Known rows, with every way that one mark hangs from another
[J_134 J_226 J_536]: [ 2.65 -2.13  5.03 -0.90 -2.18 -0.52  4.83  5.48 -3.23  1.42 -1.32 -5.82
 -0.68  2.27 -0.38  1.77 -0.70 -2.22  4.13]
[J_695 J_226 [J_392 [J_134 [J_536 J_571 J_697]] J_698]]: [ 3.82 -3.59 -0.76  0.41 -1.33  6.48  2.46 -0.71 -4.11 -1.21  6.21 -6.56
 -1.29  3.56 -1.18  1.62  2.80 -5.74  4.09]
[J_695 [J_392 [J_134 J_536] J_571 [J_698 J_226]]]: [ 3.13 -1.86  1.60 -0.43  0.23  1.63  1.11  2.56 -6.90 -2.75  6.01 -5.83
 -0.56  2.61 -0.81  0.97  1.45 -2.54  3.37]
[J_697 [J_392 J_571]]: [ 3.15 -1.78  2.52 -0.86 -0.12  1.35  2.79 -0.28 -7.81 -2.63 -2.26 -6.80
 -1.92  1.67 -0.43  1.28 -0.29 -3.10  5.12]
[J_698 J_226]: [ 3.45 -1.13  1.57 -0.20 -0.58 -3.69  2.78  2.01 -4.32 -0.03  0.82 -6.35
 -1.35  1.87  0.08  1.23 -3.63 -2.60  3.74]
[J_392 J_571 [J_698 J_226]]: [ 4.04 -1.34  1.32  0.49 -0.09 -2.41  1.62  3.30 -5.72 -1.97  4.29 -6.15
 -1.02  2.14 -0.33  1.02 -1.42 -1.09  2.90]
[J_695 [J_226 J_698] [J_392 [J_134 [J_536 J_571 J_697]]]]: [ 3.39 -2.53 -0.35 -1.52 -1.44  6.24  2.94  0.70 -4.30 -1.29  4.88 -6.51
 -1.12  3.56 -0.83  2.46  3.37 -7.24  4.48]
[J_598 [J_697 [J_392 J_134 J_571 [J_698 J_226]]]]: [ 1.76 -1.59  0.48 -1.31  1.51 -1.06  2.68  3.71 -7.22 -2.23 -1.35 -6.40
 -1.18  1.17  0.26  1.53 -0.05 -3.12  3.20]
[J_536 J_571 [J_698 J_226]]: [ 4.90 -3.43  1.51  1.07 -1.10 -0.11  3.47  3.88 -0.52 -0.13  3.04 -6.06
 -2.19  3.49 -0.61  1.58 -2.35 -4.38  2.81]
[J_226 J_698]: [ 3.42  0.03  2.32  0.35 -0.27  0.14  2.87  1.28 -2.81 -1.78 -2.28 -5.47
 -0.89  1.72  0.53  2.78  0.21 -3.97  4.74]
[J_697 J_392]: [ 2.91 -1.98  1.96  0.39  0.16  1.60  3.32 -1.75 -6.02 -1.53 -4.17 -6.62
 -1.96  1.37 -0.07  1.73 -0.50 -3.55  5.77]
[J_598 J_697]: [ 3.18 -0.10  2.76 -1.60 -0.28 -2.16  3.37  1.30 -2.98 -0.62 -4.42 -6.03
 -1.12  1.10  0.01  1.79 -2.05 -3.88  3.39]
[J_697 [J_392 J_134 J_571]]: [ 2.18 -2.06  2.29 -0.15  0.18  1.88  2.15  0.80 -8.27 -4.14 -2.00 -6.32
 -1.77  1.93  0.29  1.05 -0.12 -3.30  4.83]
[J_598 [J_697 [J_392 J_134 J_571 J_698]]]: [ 1.96 -1.38  1.28 -0.92  1.30  0.47  2.62  2.36 -6.68 -2.94 -2.94 -6.13
 -1.21  1.11  0.24  1.65  0.65 -3.37  3.60]
[J_536 J_571 J_697 [J_698 J_226]]: [ 4.57 -3.80  0.52 -0.92 -2.13  3.00  3.04  3.42 -0.25  0.19  3.65 -6.54
 -2.42  3.37 -0.75  1.57 -1.85 -4.93  3.54]
[J_598 [J_697 J_392]]: [ 2.42 -0.99  1.88 -1.80  0.70 -0.38  3.88  0.41 -5.25 -0.68 -5.78 -6.64
 -1.57  0.77 -0.07  2.01 -0.68 -4.23  4.46]
[J_695 [J_226 J_698] [J_392 [J_134 [J_536 J_697]] J_571]]: [ 3.68 -1.76  0.53 -2.25 -1.49  5.59  2.35  1.47 -6.77 -2.54  6.07 -6.79
 -0.89  3.07 -0.94  2.04  3.22 -6.38  4.16]
[J_536 [J_697 J_392] J_698]: [ 4.22 -3.24  1.38  0.37 -1.21  6.37  3.37 -1.10 -3.06 -1.29 -1.80 -6.98
 -2.57  1.42 -0.46  1.97 -0.06 -4.90  5.73]
[J_598 [J_697 [J_392 [J_134 J_536] J_571 [J_698 J_226]]]]: [ 1.37 -1.86  1.77 -1.87  1.16 -0.50  2.90  5.51 -7.48 -1.60 -0.99 -6.12
 -0.90  1.51  0.11  1.57  0.49 -2.64  3.46]

Rows
[ 2.82 -2.53  4.18 -1.35 -1.96  2.43  1.74  7.02 -5.42 -2.88  3.73 -5.61
 -1.13  3.00  0.08  0.75 -1.13 -2.68  3.45] => [J_392 [J_134 [J_536 J_697 [J_698 J_226]]] J_571]
[ 1.50 -3.54  1.97  1.63  0.51  4.05  2.67  2.33 -5.59 -2.33 -1.25 -5.44
 -1.39  2.77  0.25  1.73  2.10 -2.73  5.39] => [J_697 [J_392 [J_134 [J_536 J_571]] J_698]]
[ 2.02 -2.90  0.91  1.21  0.53  2.08  2.85  2.30 -7.58 -3.33 -0.32 -6.24
 -1.42  1.73  0.24  1.44  1.50 -2.49  4.19] => [J_697 [J_392 [J_134 J_226] J_571 J_698]]
[ 5.08 -1.09 -0.79  0.00 -0.60  3.02  3.46 -3.15 -4.44 -0.88  3.13 -7.18
 -1.34  2.18 -1.06  2.66  1.96 -6.95  4.36] => [J_695 [J_226 J_698] J_392]
[ 2.37 -3.13  3.75  0.20 -2.31  3.58  3.72  5.82 -2.34 -0.92  0.12 -5.47
 -1.10  2.46  0.33  1.59 -0.26 -3.57  3.99] => [J_392 [J_134 J_226 [J_536 J_697 J_698]]]
[ 2.21 -2.11  2.96  0.55 -0.25 -0.82  1.18  7.42 -6.68 -2.90  5.10 -5.09
 -0.36  2.97  0.36  0.77 -0.38 -0.61  2.95] => [J_392 [J_134 J_536] J_571 [J_698 J_226]]
[ 2.31 -0.98  2.53 -0.50 -0.99 -0.51  2.67  5.68 -5.46 -3.66  0.73 -5.53
 -0.67  2.28  0.72  1.67  0.18 -3.36  2.84] => [J_392 [J_134 [J_226 J_698]] J_571]
[ 1.36 -3.19  3.01  0.00 -0.21  3.27  3.03  2.36 -6.08 -2.11 -2.66 -5.73
 -1.62  2.83  0.23  1.51  0.79 -3.53  5.50] => [J_697 [J_392 [J_134 [J_536 J_571]]]]
[ 2.55 -1.28  1.06 -0.48  1.25  0.26  3.56  0.39 -4.88 -0.83 -4.66 -6.39
 -1.39  0.70 -0.08  2.19  0.37 -3.58  4.33] => [J_598 [J_697 [J_392 J_698]]]
[ 3.75 -2.67  3.97 -1.10 -2.25  2.67  3.33  4.98 -2.41  0.86  1.94 -6.08
 -1.38  2.48 -0.54  1.61 -1.41 -2.98  4.70] => [J_134 [J_536 J_697 [J_698 J_226]]]
[ 1.63 -2.61  1.58  0.78 -0.59  1.54  1.56  5.28 -4.30 -1.29  3.21 -5.13
 -0.54  2.54  0.68  1.29 -0.24 -1.52  4.22] => [J_392 [J_134 [J_536 J_697]] [J_698 J_226]]
[ 2.98 -1.21  0.68 -0.01 -0.02  2.16  2.86 -0.34 -4.21 -2.24  0.58 -5.99
 -0.85  1.78 -0.20  2.13  1.68 -5.22  3.89] => [J_695 [J_392 [J_134 [J_226 J_698]]]]
[ 5.54 -2.19 -1.23  1.87 -0.50  3.26  2.94 -4.57 -4.31 -0.77  4.43 -7.24
 -1.51  2.16 -1.43  1.83  1.29 -5.47  3.97] => [J_695 J_226 [J_392 J_698]]
[ 1.37 -3.40  2.35 -3.54 -2.03  4.60  5.14  7.04 -3.36  1.60 -0.63 -6.20
 -1.11  3.11 -0.54  2.99  3.39 -4.23  5.35] => [J_134 [J_226 J_698] [J_536 J_571 [J_697 J_392]]]
[ 2.64 -0.86  2.33 -2.77  0.46 -0.54  3.46  1.61 -6.64 -1.54 -4.34 -6.77
 -1.53  0.99 -0.38  1.67 -0.58 -3.90  3.92] => [J_598 [J_697 [J_392 J_571]]]
[ 1.76 -1.80  1.06 -1.09  0.99 -0.03  3.48  3.62 -6.49 -2.09 -2.75 -6.32
 -1.12  1.04  0.16  1.79  0.89 -3.41  3.16] => [J_598 [J_697 [J_392 [J_134 J_226] J_571 J_698]]]
[ 3.53 -2.28  0.17 -0.48 -0.91  4.70  3.19  1.03 -4.48 -1.45  4.64 -6.28
 -0.99  3.64 -0.76  2.46  3.12 -6.94  4.10] => [J_695 [J_226 J_698] [J_392 [J_134 [J_536 J_571]]]]
[ 4.48 -3.79  0.37 -0.19 -2.07  6.75  3.11 -0.29 -3.53 -1.04  5.64 -6.87
 -1.78  3.66 -1.35  1.55  1.58 -7.01  3.99] => [J_695 J_226 [J_392 [J_134 [J_536 J_571 J_697 J_698]]]]
[ 3.68 -3.66  3.42 -1.68 -2.57  3.30  3.44  6.20 -1.24  1.12  3.10 -5.95
 -1.66  3.69 -0.87  1.61 -0.83 -3.60  4.21] => [J_134 [J_536 J_571 J_697 [J_698 J_226]]]
[ 2.43 -2.56  3.75 -1.94 -1.47  4.69  2.62  2.84 -5.96 -0.82 -0.23 -6.21
 -1.20  2.25 -0.65  1.55  1.33 -2.07  5.91] => [J_134 [J_536 [J_697 [J_392 J_571 J_698]]]]
[ 3.95 -3.49  4.45 -1.20 -2.84  5.31  3.38  4.64 -0.53  0.22  1.13 -5.59
 -1.68  3.66 -0.92  1.75 -0.01 -3.93  4.70] => [J_134 [J_536 J_571 J_697 J_698]]
[ 2.19 -2.38  4.06 -2.23 -1.77  4.34  3.25  1.92 -5.17  0.03 -2.39 -6.29
 -1.39  2.08 -0.47  1.69  0.38 -2.90  6.40] => [J_134 [J_536 [J_697 J_392]]]
[ 3.87 -2.90  5.14  0.59 -2.29  1.22  5.31  6.17 -1.58  1.33 -0.13 -5.78
 -1.06  2.32 -0.58  2.05 -0.49 -2.90  3.73] => [J_134 J_226 [J_536 J_698]]
[ 0.87 -3.23  2.25 -0.50 -0.15  3.00  4.18  4.89 -5.64 -1.22 -2.35 -5.82
 -1.26  2.67  0.38  2.36  2.38 -4.01  5.13] => [J_697 [J_392 [J_134 [J_226 J_698] [J_536 J_571]]]]
